Each row was made from one path, in order. Every step used is in the known rows, and no mark comes twice. Write each row's path.
In the rows, zero is written as 128.
Known rows:
kalavom -> vatet: [128 117 101 122 127 121 147 147 166 174 147 135 169 144 189 174 130 213
 168  99 160 154 136 143 162 146  92 148 155 123  87 135 121 137 152 109
 127  96 121 139  79 109  77 147 125]
zuror -> vatet: [123 106 117 114 127 121 159 102 158 178 136 161 146  97 176 189 121 155
 127 129 148 168 140 132 165 134  99 154 146 158  76 125 113 114 150 112
 129 110 108 167  99 156  60 152 131]
kalavom -> vatet -> zapem: [123 138 110 124 136 135 152 148 174 177 138 124 146 127 176 158 147 213
 169 108 131 159 131 147 158 150 103 154 163 132  89 134 138 133 116 103
 111  94 125 139  86  97  85 130 116]
nege -> lezos: [106 117 104 100 147  99 157 111 150 173 109 151 145 114 180 175 137 176
 148 149 170 159 152 131 137 107  85 154 131 176  86 168 133 152  95 136
 133  96 100 177  87 106  84 196 117]
zuror -> vatet -> kalavom: [106 112 112 118 133 120 152  91 166 177 129 173 139 115 190 177 128 150
 118 123 160 159 148 154 176 124  87 144 145 142  54 143 121 121 138 128
 133 117 107 161 115 174  56 146 129]
kalavom -> vatet -> zuror: [144 128 114 115 127 124 163 134 174 164 156 137 161 137 193 145 121 190
 166 108 153 158 122 160 158 170 108 133 164 144  96 145 137 146 146  99
  92  88 119 126  64  97  79 149 117]
fupoz -> tugem -> tunu -> kalavom -> vatet -> zapem: [ 72 158 120 138 113 110 139 146 159 159 101  96 165 159 128 156 138 153
 121 111 145 175 132 121 153 129 100 146 158 182 122 138  97 130 132 129
 126 123 130 144  99 128  85 122 125]
vatet -> kalavom -> fupoz -> tugem: [ 98 176 106 117 144 103 142  89 170 156 104 145 139 159 184 166 148 169
 108 125 164 161 119 144 188 105  85 146 133 147  71 188 138 144 106 143
 115 125 118 126 115 128  81 156 115]
fepop -> fupoz -> kalavom -> vatet -> zuror: [111  98 146  92 139 135 133 139 152 151 172 180 157 140 169 146 149 189
 171 164 176 163 127 137 177 121 124 140 161 152  94 174 157 153 151 101
  97 117 119 105  97 146  93 136 126]
fupoz -> nege -> lezos -> fepop: [111 113  91 100 148 135 156 106 182 134 129 154 149 114 183 198 149 170
 131 144 167 150 141 158 170  73 115 139 123 165  63 154 129 142 101 148
 117  89  69 137  90 118 105 189 100]
tunu -> nege -> lezos: [103 104 134 130 122 121 138 134 153 157 113 151 160 137 171 178 121 172
 142 140 171 163 137 128 133  95 123 124 110 128  96 153 131 132 108 139
 121  85 113 200  87  93 123 179  81]
fepop -> lezos -> nege: [ 86 126 110  87 159 102 149 119 143 171 125 166 192 139 152 191 151 159
 146 157 163 176 119 121 177 109 114 127 133 137  90 180 144 119 127 112
  77 155 122 129  98 129  95 171 113]
fupoz -> kalavom -> vatet -> zuror: [127  81 122 133 124 108 156 144 175 151 173 172 152 134 188 140 114 208
 177 149 157 166 126 147 179 121  95 138 169 126 102 159 176 177 149 101
  82 104 117 129  81 114  93 146 112]
tugem -> lezos: [ 85 159 101  76 144 107 157 137 127 184 129 130 131 111 179 204 143 157
 134 142 157 169 145 116 171 109  98 145 160 159 106 168 149 117 129  87
  66 124 124 156 112 107  51 174 116]
lezos -> kalavom -> fupoz: [107 152 112  94 104 104 183 120 149 139 133 143 158 118 174 163 134 174
 100 131 109 149 109 114 183 101 117 158 135 158 122 165 161 129  97 106
  76 118 145 141  90  87  81 171 125]
zuror -> vatet -> kalavom -> fupoz -> nege -> lezos: [113 134 120 129 133 126 151  83 167 166 123 182 125 120 198 178 130 150
 106 126 148 171 156 158 182  98 109 156 127 150  52 152 125 123 129 142
 121 106  93 149 113 153  67 165 134]
tugem -> tunu -> nege -> lezos: [ 63 102 138 153 105 121 130 146 136 150  89 124 175 130 118 178 135 173
 137 130 158 183 140 114 129  94 119 137 115 151 121 141 112 111 134 136
 128 101 105 168  94  88 105 195  99]
tunu -> kalavom -> vatet: [111  99 114 129 130 111 166 143 164 159 126 166 163 150 208 135 121 179
 162 105 133 150 153 149 174 111 101 141 166 120  89 133 135 132 108 107
 102 122 133 153  94 123  73 128 123]
fepop -> fupoz -> nege: [103 129 119  83 153 141 121 126 158 132 153 163 172 134 164 178 179 159
 139 161 177 158 118 137 168  89 141 149 142 167  68 170 116 119 134 120
 117 132 104 109 110 153  99 145 129]
fepop -> fupoz -> tugem -> lezos -> kalavom: [ 81 173 132  53 138 122 132 140 129 167 148 129 159 153 146 181 167 133
 108 154 179 159 127 108 168 124 126 142 153 190 110 179 124 125 147 105
  97 132 137 127 116 146  76 134 138]
nege -> lezos -> kalavom: [ 99 121 104  90 125  98 172 123 148 160 125 151 155 118 177 167 138 167
 119 145 145 144 149 130 143 103  96 150 129 172 107 171 147 152  86 130
 114  99 123 184  89 100  80 196 123]
tugem -> fupoz: [ 86 151 107  87 139  89 154 139 129 160 103 138 129 126 158 157 166 181
 141 120 142 142 126  94 171 118  95 156 153 179 111 145 141 101 136 109
 103 110 124 139 118 100  72 164 124]
vatet -> kalavom -> fupoz -> nege -> lezos: [100 161 100 122 153 115 145  90 175 141 112 171 136 146 203 163 156 176
 118 133 154 159 132 164 188  71 104 147 124 140  58 193 149 141  88 149
 110 116  96 126 118 120  88 177 113]
tugem -> tunu -> fepop: [ 61 109 122  92 128 107 145 128 123 156  85  98 169 123 126 192 144 186
 138 125 153 173 116 118 153 107 105 155 143 177 108 162 108 102 125 121
 120 127  98 120  98 120  75 206 101]
zuror -> vatet -> kalavom -> fupoz -> tugem: [111 147 124 126 130 118 150  82 165 175 118 162 128 129 185 177 121 147
 102 115 152 172 144 146 184 122  99 151 134 153  64 148 119 120 143 136
 126 111 107 150 116 162  60 145 133]
lezos -> kalavom -> vatet: [112 121  98  97 101 113 172 160 163 148 166 142 186 138 182 161 131 183
 127 105 126 129 123 134 169 134 102 143 154 129 116 146 145 136 131  98
 102 107 151 149  79 101  79 150 131]
vatet -> zapem: [103 158 110 110 153 126 160 117 169 168 113 123 127  85 162 162 162 190
 140 149 126 172 108 131 153 126 101 159 162 166  92 151 150 123  62 106
 100 112 122 154 106 110  87 138 101]
fupoz -> tugem: [106 161  95 103 134  93 137 120 166 164 123 108 169 151 152 186 134 152
 115 127 181 164 107 116 156 140  81 142 147 178  97 160 102 145 142 132
 138 120 127 156  94 142  84 135 119]
fupoz -> tugem -> tunu: [ 77 156 105 125 117  97 129 134 151 158 101  91 180 149 113 187 141 153
 110 126 175 178 119 108 148 132  87 148 146 194 116 149  88 133 156 134
 142 120 121 144 100 130  79 145 125]
nege -> lezos -> kalavom -> fupoz -> tugem: [100 154 117  94 120  96 171 118 147 159 116 142 147 131 171 166 131 159
 110 141 139 155 146 122 152 101 106 153 122 187 117 176 143 152  87 140
 106  96 124 167  87  89  87 194 127]
fepop -> lezos -> kalavom -> fupoz: [106 154 113  72 135 103 170 119 148 176 122 160 168 142 159 164 151 159
 121 141 140 166 117 103 199  98 132 124 144 147 121 183 170 115  99  92
  57 157 141 129  93 112 106 178 106]
kalavom -> fupoz: [120 166 123 113 137 107 162  94 150 156 106 141 133 116 176 178 137 193
 131 135 137 182 114 116 180 107 112 166 131 163  98 162 143 124 104 120
  91 113 113 130  98  87  80 175 114]

Write each row's path:
[ 91 208 127 106 130 100 154 111 136 161 111 118 141 141 164 197 132 157
 108 138 141 185 120 104 181 114 118 163 125 179 112 173 127 125 133 128
  67 116 121 122 105  86  69 166 125]	kalavom -> fupoz -> tugem -> lezos -> nege
[ 99 103 143  99 142 138 128 144 154 159 162 175 147 135 162 148 161 199
 172 163 168 165 133 128 174 110 123 153 161 146  92 170 154 146 136 106
 106 120 121 111 110 144  98 122 126]	fepop -> fupoz -> kalavom -> vatet -> zapem
[103 176 115  93 104  99 176 126 154 140 134 126 164 138 163 165 129 157
  86 125 120 149 107 110 180 112 113 154 139 170 129 166 147 136 107 115
  85 119 150 143  91  95  85 158 128]	lezos -> kalavom -> fupoz -> tugem
[ 85 176 102  70 132 117 156 121 150 182 122  97 131 136 156 215 133 142
 103 130 182 160 132 112 179 134  87 134 153 185 107 151 118 141 142 118
  94 105 111 145 107 128  70 152 104]	fupoz -> tugem -> lezos -> fepop
[ 82 172 129  59 148 127 120 132 131 171 141 130 154 152 148 189 164 138
 120 155 188 165 129 107 166 129 120 144 151 191  99 176 113 126 152 111
 106 129 124 124 119 152  76 135 133]	fepop -> fupoz -> tugem -> lezos
[102 159  99 125 151 114 143  91 177 137 117 167 141 144 199 166 157 180
 120 129 153 158 121 160 194  74 104 148 129 135  56 191 147 133  98 140
 103 123 101 115 116 127  88 165 113]	vatet -> kalavom -> fupoz -> nege
[ 96 104 125  62 152 142 173  87 148 173 108 153 123 109 169 193 150 178
 144 150 185 145 162 136 158 110 101 145 129 183  80 150 135 149  89 147
 132  74  77 150  97 116  88 200  99]	nege -> lezos -> fepop -> fupoz
[ 80 185 109  74 118 113 170 144 129 156 146 137 139 116 180 191 145 146
  98 140 120 163 141 116 192  82 129 149 146 158 127 181 165 111 117  86
  30 127 133 138 110  84  63 183 124]	tugem -> lezos -> kalavom -> fupoz -> nege
[115 133 123 121 136 133 162 102 166 181 124 146 124  78 168 175 135 157
 127 135 125 179 137 140 159 138 108 162 153 166  78 122 130 105 110 111
 115 107 114 167 111 145  64 134 123]	zuror -> vatet -> zapem
[104 103 108  78 148 128 182  87 158 175 101 146 123 101 175 199 136 184
 142 140 175 149 158 138 159 111  86 142 127 175  80 143 141 155  86 146
 130  69  79 167  86 103  87 205  91]	nege -> lezos -> fepop
[ 82 153 120 136 108 103 146 143 159 150 110 104 174 163 133 152 125 144
 118 110 154 176 129 126 155 138 101 135 156 187 125 146  99 137 148 128
 115 120 128 137  93 127  79 133 127]	fupoz -> tugem -> tunu -> kalavom -> vatet -> zuror
[109 134 104  74 131 107 163 146 155 184 144 155 185 155 163 164 148 167
 137 127 149 152 125 116 192 118 120 114 152 128 117 170 158 123 125  86
  74 145 144 137  83 121 105 161 110]	fepop -> lezos -> kalavom -> vatet
[ 92 182 144 139 113 107 141 110 146 153  84 109 145 151 135 184 127 166
 108 126 149 194 125 101 161 105 127 155 114 180 123 158 114 126 125 148
 106 102 110 139  94  79 101 179 112]	kalavom -> fupoz -> tugem -> tunu -> nege -> lezos
[103 134 129 125 135 101 176 108 151 146  96 170 137 132 200 138 124 170
 135 125 117 168 139 133 186  84 120 155 149 149  97 152 148 121  72 116
  80 133 131 141 105 109  77 150 119]	tunu -> kalavom -> fupoz
[100 103 122  58 150 171 167  91 167 142 133 147 136 105 163 207 165 180
 132 142 185 142 130 144 196 104 126 136 138 166  64 136 131 130 114 130
 117  89  74 103 105 142  99 162  88]	lezos -> fepop -> fupoz -> nege
[ 90 189 135 104 129 101 144 102 137 166  81 106 146 155 133 186 137 171
 113 128 150 193 112  99 184 110 122 154 127 187 121 174 116 114 126 131
  88 129 111 106  98 100  97 186 107]	kalavom -> fupoz -> tugem -> tunu -> fepop -> lezos
[ 96  99 124  47 148 164 172  89 155 159 120 146 130 101 159 204 159 188
 136 139 185 140 132 133 191 125 108 137 146 170  75 132 136 130 109 122
 121  88  83 113 105 136  90 163  89]	lezos -> fepop -> fupoz
[105 156 109  75 135 108 166 120 155 165 130 163 173 145 160 170 156 152
 117 145 137 167 114 111 203  87 141 124 140 147 116 184 166 111 102  96
  53 158 137 123  92 112 114 179 108]	fepop -> lezos -> kalavom -> fupoz -> nege
[117 160 118 113 142 129 162  86 165 137 113 150 128 116 181 186 142 183
 123 140 140 172 131 136 190  74 132 159 115 168  80 162 140 131  95 144
  87  95  79 117  95  83 102 198 106]	kalavom -> fupoz -> nege -> lezos -> fepop
[ 84 144 102  86 143 107 158 131 146 142 110 146 123 126 162 170 175 172
 135 122 148 134 143 115 177  84 118 152 131 189  93 144 139 108 125 134
 103  89  90 131 118 100  90 183 116]	tugem -> fupoz -> nege -> lezos -> fepop
[ 71 184 104  92 131  96 140 137 137 167 134 106 167 148 153 210 134 130
 106 139 167 172 123 113 158 130  93 146 139 180 107 167 115 140 157 124
  91 123 129 148 107 123  60 146 128]	fupoz -> tugem -> lezos -> nege
[ 71 140 127 127 107 119 135 130 150 158  94  93 166 154 111 194 131 150
 106 121 182 170 131 110 144 119 103 127 125 181 118 138  91 135 148 155
 141  96 105 159  94 116 107 163  98]	fupoz -> tugem -> tunu -> nege -> lezos -> fepop
[ 92 117 131  30 166 120 146 112 123 165 117 129 157 137 169 190 150 185
 150 144 178 145 107 132 168 116 121 150 146 173  73 191 122 117 105 117
 107 129  97 105 103 158  84 189  97]	tunu -> fepop -> fupoz
[112 128  87 114 147 114 141 122 176 134 137 158 167 121 184 184 151 163
 137 149 160 158 135 153 155  72 115 146 125 163  67 169 121 142 112 141
 116 106  84 149  92 118 102 183 117]	fupoz -> nege -> lezos
[ 83 156 101  89 131  98 151 147 144 134 123 151 139 134 163 157 174 162
 124 123 133 134 139 111 167  78 121 154 133 186 109 159 140 106 127 125
  94 106 111 141 114  97  90 179 129]	tugem -> fupoz -> nege -> lezos -> kalavom
[ 61 118 145 149  91 122 142 147 134 142  89 124 173 132 119 172 133 169
 117 128 140 179 138 110 136  84 135 138 111 154 135 144 124 109 128 135
 109 102 116 162  92  76 110 197 100]	tugem -> tunu -> nege -> lezos -> kalavom -> fupoz
[103 129 110  98 122 112 172 139 162 167 133 143 149 124 176 155 137 180
 134 130 132 145 155 140 142 115 102 153 139 160 108 161 150 152  82 127
 110  88 127 177  81  88  87 181 123]	nege -> lezos -> kalavom -> vatet -> zapem
[ 94 185 139 139 111 107 139 113 146 148  89 105 153 149 132 181 130 168
 107 123 147 190 114 102 168 110 126 152 119 174 122 156 114 120 134 141
 104 111 116 127  95  84 101 167 113]	kalavom -> fupoz -> tugem -> tunu -> nege
[ 91 119 129  38 168 126 137 115 135 153 124 139 161 141 173 191 154 174
 148 148 177 147 116 144 166  88 133 150 134 178  66 197 114 119 105 133
 105 122  82 104 101 158  98 203  98]	tunu -> fepop -> fupoz -> nege -> lezos
[104 140 116  95 124  99 176 113 147 157 115 154 146 118 177 165 133 168
 118 143 135 153 149 124 152  93 109 157 122 178 112 174 154 148  80 133
 100  97 122 168  86  82  86 205 125]	nege -> lezos -> kalavom -> fupoz
[ 97  86 129  76 144 141 165 104 153 176 124 167 124 118 172 183 143 194
 158 149 186 147 169 139 167 107 101 144 132 168  81 150 148 164 107 143
 128  66  81 144  93 117  94 189 100]	nege -> lezos -> fepop -> fupoz -> kalavom -> vatet
[ 98 149 103 112 154 125 154  78 181 142 104 167 127 140 200 177 157 182
 116 129 159 152 137 167 199  72 101 144 124 141  51 185 151 142  86 155
 107 104  85 117 115 120  91 182 104]	vatet -> kalavom -> fupoz -> nege -> lezos -> fepop
[ 79 115 118  45 169 100 158 110 126 178 110 136 177 144 164 202 140 176
 153 143 165 158 103 130 176 107 116 132 133 154  79 196 135 113 104 115
  72 147 100 109  94 143  94 209  86]	tunu -> fepop -> lezos -> nege
[102  76 134  65 138 164 168 107 162 161 142 163 130 114 167 194 147 207
 155 143 186 140 139 136 199 116 107 136 156 147  78 133 151 152 127 123
 115  84  86 106 105 135  97 159  90]	lezos -> fepop -> fupoz -> kalavom -> vatet
[ 96 125 125 107 125  92 156 159 141 154 138 159 122 142 170 126 150 200
 164 127 140 147 134 106 181 117 102 146 165 163 124 150 171 134 158 102
  77 103 124 121 109  99  82 155 124]	tugem -> fupoz -> kalavom -> vatet -> zuror
[ 92 116 118 110 125  86 145 164 142 161 135 160 125 147 165 140 153 207
 166 121 140 142 141 101 183 106  93 155 158 152 115 145 163 130 162 104
  92 103 125 129 115 103  82 151 128]	tugem -> fupoz -> kalavom -> vatet
[ 76 147 119  43 147 154 166 119 132 172 139 139 119 104 172 220 160 157
 120 147 172 155 150 127 196  96 126 134 151 170  89 152 150 116 129  98
  63 106  93 118 119 122  66 176  99]	tugem -> lezos -> fepop -> fupoz -> nege
